What can hang from each mark:
Z_86: Z_836
Z_788: Z_286
Z_413: Z_893
Z_893: Z_413
Z_392: Z_596 Z_788
Z_286: Z_596 Z_788
Z_596: Z_286 Z_392 Z_836 Z_893
Z_836: Z_86 Z_596

Known rows, with every way that one mark hangs from another:
Z_788{Z_286{Z_596{Z_836 Z_893}}}: -14  32 -16  -3 -10  16 -65 -38   0   6  30 -16 -25  59  35  13 -57   8  28  22 -10
Z_392{Z_596{Z_836} Z_788}:   3  21  19  39  36   5  -1  -7 -31 -40 -35  42 -18  -2  32  12  -3  25 -29   9  14
Z_86{Z_836}: -55 -47 -30 -17  -5   2  24 -26  11   9  -6  10   5  27  -4   3  12   6 -22   7  18
Z_596{Z_286{Z_788} Z_836 Z_893{Z_413}}:  13   8  38  24 -30  -4  -7  30  32 -50  33 -43  33  32 -42   7 -22 -10  38 -23 -19
Z_836{Z_86 Z_596{Z_392 Z_893}}:  35 -17 -34 -21  25  -8  36  12  15  53  17 -25 -27 -65 -16  -1  37 -31 -10  10  22
Z_788{Z_286{Z_596{Z_836}}}: -32   0   5 -21  -6   1 -64 -41 -32   9  11  13 -22  54  19 -15 -42  22  14  37 -27
Z_893{Z_413}: -45 -41  -7 -10  -6  20 -10  45  20  -7  -9  17  17  15   6  -3 -20   8 -39   1   4
Z_413{Z_893}: -51 -30 -25 -38  25 -17  -9   5   8  37  -7  48   6  27   9 -11  -1  23 -34  26 -10
Z_86{Z_836{Z_596}}: -50 -67 -27 -38   3  -6  52  -5  22  18   5  -5 -10 -11 -24   0  37  15 -32  19   2
Z_286{Z_596{Z_836}}: -34 -31  -6 -23  -6   5 -48 -30 -11   7   4  32 -37  36  27  -6 -34  32  -4   6  -6
Z_788{Z_286}: -34   0 -13 -11  15  33 -16  -4 -11  25  -5   1  18  44   8 -27 -21  -5  -8  29 -15
Z_836{Z_596}: -33 -49 -17 -28  15  23  27  22  10  26  -4   6 -10  -9   2 -13  13  11 -31  15 -14
Z_596{Z_286 Z_392 Z_836{Z_86} Z_893}:  62  16  -5 -12  -7 -36  -8 -24  -1  35  32 -35  -3  -1 -50 -10   9 -39  26   0  16
Z_596{Z_286 Z_392{Z_788}}: -12  28  16 -16  -9 -12  -5  -9 -21  12 -50  18  32  -3  -6 -12  14  -8  -8 -23 -24
Z_836{Z_86 Z_596{Z_392 Z_893{Z_413}}}:  24 -29 -17 -18  16 -15  26  52  32  23  16 -33 -13 -78 -29  11  32 -23 -22   6  14
Z_836{Z_86 Z_596{Z_392{Z_788} Z_893}}:  31  15 -17   7  26 -12  35  -5  -2  19  -9 -22 -38 -87  -2  35  36 -25 -15   0   8
Z_596{Z_286 Z_836}:  -5  -9   7 -20 -14  -1 -20 -10  -4  12  10  -8  13  55 -32 -21 -13   6   2   3 -21
Z_86{Z_836{Z_596{Z_286 Z_392{Z_788}}}}: -32 -10   7 -44 -17 -48  49 -17   1   3 -39  -4  14 -48 -51   1  58  13 -12  -8 -29
Z_788{Z_286{Z_596{Z_392 Z_893}}}: -14  36 -27 -29  -9   8 -43 -23  -4  44  -5   5   6  22  47 -16 -37 -12  30  -1  -7
Z_392{Z_596{Z_893}}:  10  20 -27  25  11  42  18  29  12   1  -9  16  12  13  58  11 -10   0 -23  -4  30
Z_86{Z_836{Z_596{Z_392 Z_893}}}: -15 -36 -45 -40  16 -21  58 -16  41  38  10 -28  -3 -28 -24   1  36 -17  -5  -8  18
Z_286{Z_596{Z_392 Z_836} Z_788}:  10 -28  22 -13   6 -22 -27 -39 -27   0 -11  31 -18  -4   7 -47  -5   8  37 -11  -9
Z_286{Z_788}: -18 -26   5  16   7  38  16   8  -4  -7 -11  13  17  13  11 -25   6  -1   2  -1  -4

Rows:
  4 -19   1   8 -29 -12 -57   5  12 -22  40  -5 -47  -9   9  51 -36  16  -9  17  17 => Z_286{Z_596{Z_836{Z_86} Z_893{Z_413}}}
  4   0   6  23  -9  14 -33 -29   6 -26  25  -1 -23  24  34   8 -35  13  42 -15   2 => Z_286{Z_596{Z_836 Z_893} Z_788}
-10  46  14  -2 -28 -11  -8  32  23 -15 -25 -13  43  -6 -10  28 -14 -13  -3 -43 -10 => Z_596{Z_286 Z_392{Z_788} Z_893{Z_413}}
 34  19  18  52  32 -16   2 -11 -43 -40 -18  39 -43 -32   8  29  20  18 -37  35  24 => Z_392{Z_596{Z_836{Z_86}} Z_788}
 18 -23  33  -5 -23   0  43  28 -14  -5   8 -16   6 -47 -53 -17  61  10  13  24 -34 => Z_836{Z_86 Z_596{Z_286{Z_788}}}
-14   3  -1  19 -28  47 -19  -4   7 -13   7  10  -4  14  62  13 -26  10  27 -17  -6 => Z_286{Z_596{Z_893} Z_788}
  8  24 -21 -28 -18   3   0   5  17  45  -5 -20  44  24  -7 -20  -8 -30  12 -31   1 => Z_596{Z_286 Z_392 Z_893}
 57  18  21  36 -21  -7   3 -12  -2 -22  48 -49   1   8 -47  10  13 -20  46   7   0 => Z_596{Z_286{Z_788} Z_836{Z_86} Z_893}
  4  22  24 -14   8 -34 -14 -31 -24   2 -31   3  11   9 -36 -17   3  -9   4 -16 -23 => Z_596{Z_286 Z_392{Z_788} Z_836}
 -7  13  28  23 -48  25   6  54  36 -41  10 -33  58  21 -18  12 -11  -4  26 -29 -16 => Z_596{Z_286{Z_788} Z_893{Z_413}}
 31  11  49  28  -4   4  17  13 -25 -41 -12  18  33  18 -18 -37  23  19  24   1 -14 => Z_392{Z_596{Z_286{Z_788} Z_836}}
 -1  17 -19  -7  29   4  30   3  17  18 -20 -13 -16 -52  15  20  11 -16 -14 -22  -1 => Z_836{Z_596{Z_392{Z_788} Z_893}}
-35 -34 -45 -20  -4   6  53  -3  46  15  26 -36 -14  -4  -8  30  17   1 -18   5  12 => Z_86{Z_836{Z_596{Z_893}}}
-12  44  26  22 -21  18   7  28 -26 -32 -54  46  32  -4  29  12  15  32 -27  -4 -12 => Z_392{Z_596{Z_286} Z_788}
-18  36 -16  -2 -12   2 -33 -23  -8  10 -31  27 -19 -16  69  24 -31  -2  -2 -33   2 => Z_286{Z_596{Z_392{Z_788} Z_893}}
 42 -11   2  25  28  -8   5   1 -31  -8   6  31 -31 -13  -1  -5  21  10 -30  40  31 => Z_392{Z_596{Z_836{Z_86}}}
  0  53  22  42  39   6 -12 -16 -41 -37 -31  23  -9  14  23   2 -11  18 -11  35  -5 => Z_392{Z_596{Z_836} Z_788{Z_286}}
-11 -11  21  25 -23   7 -39  12  20 -56  29  -3 -16  16  20  21 -43  20  30 -15  -5 => Z_286{Z_596{Z_836 Z_893{Z_413}} Z_788}
 -5  29   9  16 -38  25   0  76  29 -27  -8   5  54  13  16  18 -10  16 -15 -15   3 => Z_392{Z_596{Z_286 Z_893{Z_413}}}
-12 -21  11 -20  -6   4 -15 -15 -25  12 -29  45   6 -15  32 -45   5   7  24 -19  -9 => Z_286{Z_596{Z_392} Z_788}
 16  63   0  16  41 -15 -17 -48 -14   6  -7 -34  -7  19  -4   4 -26 -38  25   3   0 => Z_596{Z_392{Z_788{Z_286}} Z_836 Z_893}
 50  40  33  47  -9  12  21  12  -2 -39  14 -13  30  24  -2  -5   9   5  39 -12   1 => Z_392{Z_596{Z_286{Z_788} Z_836 Z_893}}
 57  12 -12  39  26   6   7  -3 -13  -5  25   0 -31 -11  14  23   5  -5 -15  25  43 => Z_392{Z_596{Z_836{Z_86} Z_893}}
 11 -11  34   7 -13  -1   2  -8 -14 -20  10 -15  23  40 -44 -32   4   3  30  -3 -25 => Z_596{Z_286{Z_788} Z_836}
-39 -30  -9 -32  22 -38  55 -23   3   4 -35   9 -12 -57 -26   7  52   4 -28  -4  -4 => Z_86{Z_836{Z_596{Z_392{Z_788}}}}
-10 -11 -24 -15   6   1   0  35  37  18  -5 -12  26   1   5  -9 -22 -29 -13 -26  21 => Z_596{Z_392 Z_893{Z_413}}
 43   9  21  15  -6 -20  -3   7 -35 -10  11  21  -2  -3 -25 -11  29  16 -15  34   6 => Z_392{Z_596{Z_286 Z_836{Z_86}}}
 55  -5 -23   2  35 -25   0 -32  -1  39  33 -28 -32 -14 -24  -6   0 -41   5   4  37 => Z_596{Z_392 Z_836{Z_86} Z_893}
  7  -1  22 -16 -11  -6  20   3 -13  15 -29   6  53   1 -27 -63  30 -17  32 -26 -22 => Z_596{Z_286{Z_788} Z_392}
 15 -20 -33   1   9  20  28  21  21  25  34 -31 -37 -43   1  31  23 -10 -17  22  12 => Z_836{Z_86 Z_596{Z_893}}
-25 -16  -4  -3 -23   2 -61  12  31 -24  28   2 -24  30  28  38 -58  19  -5  -9   5 => Z_286{Z_596{Z_836 Z_893{Z_413}}}
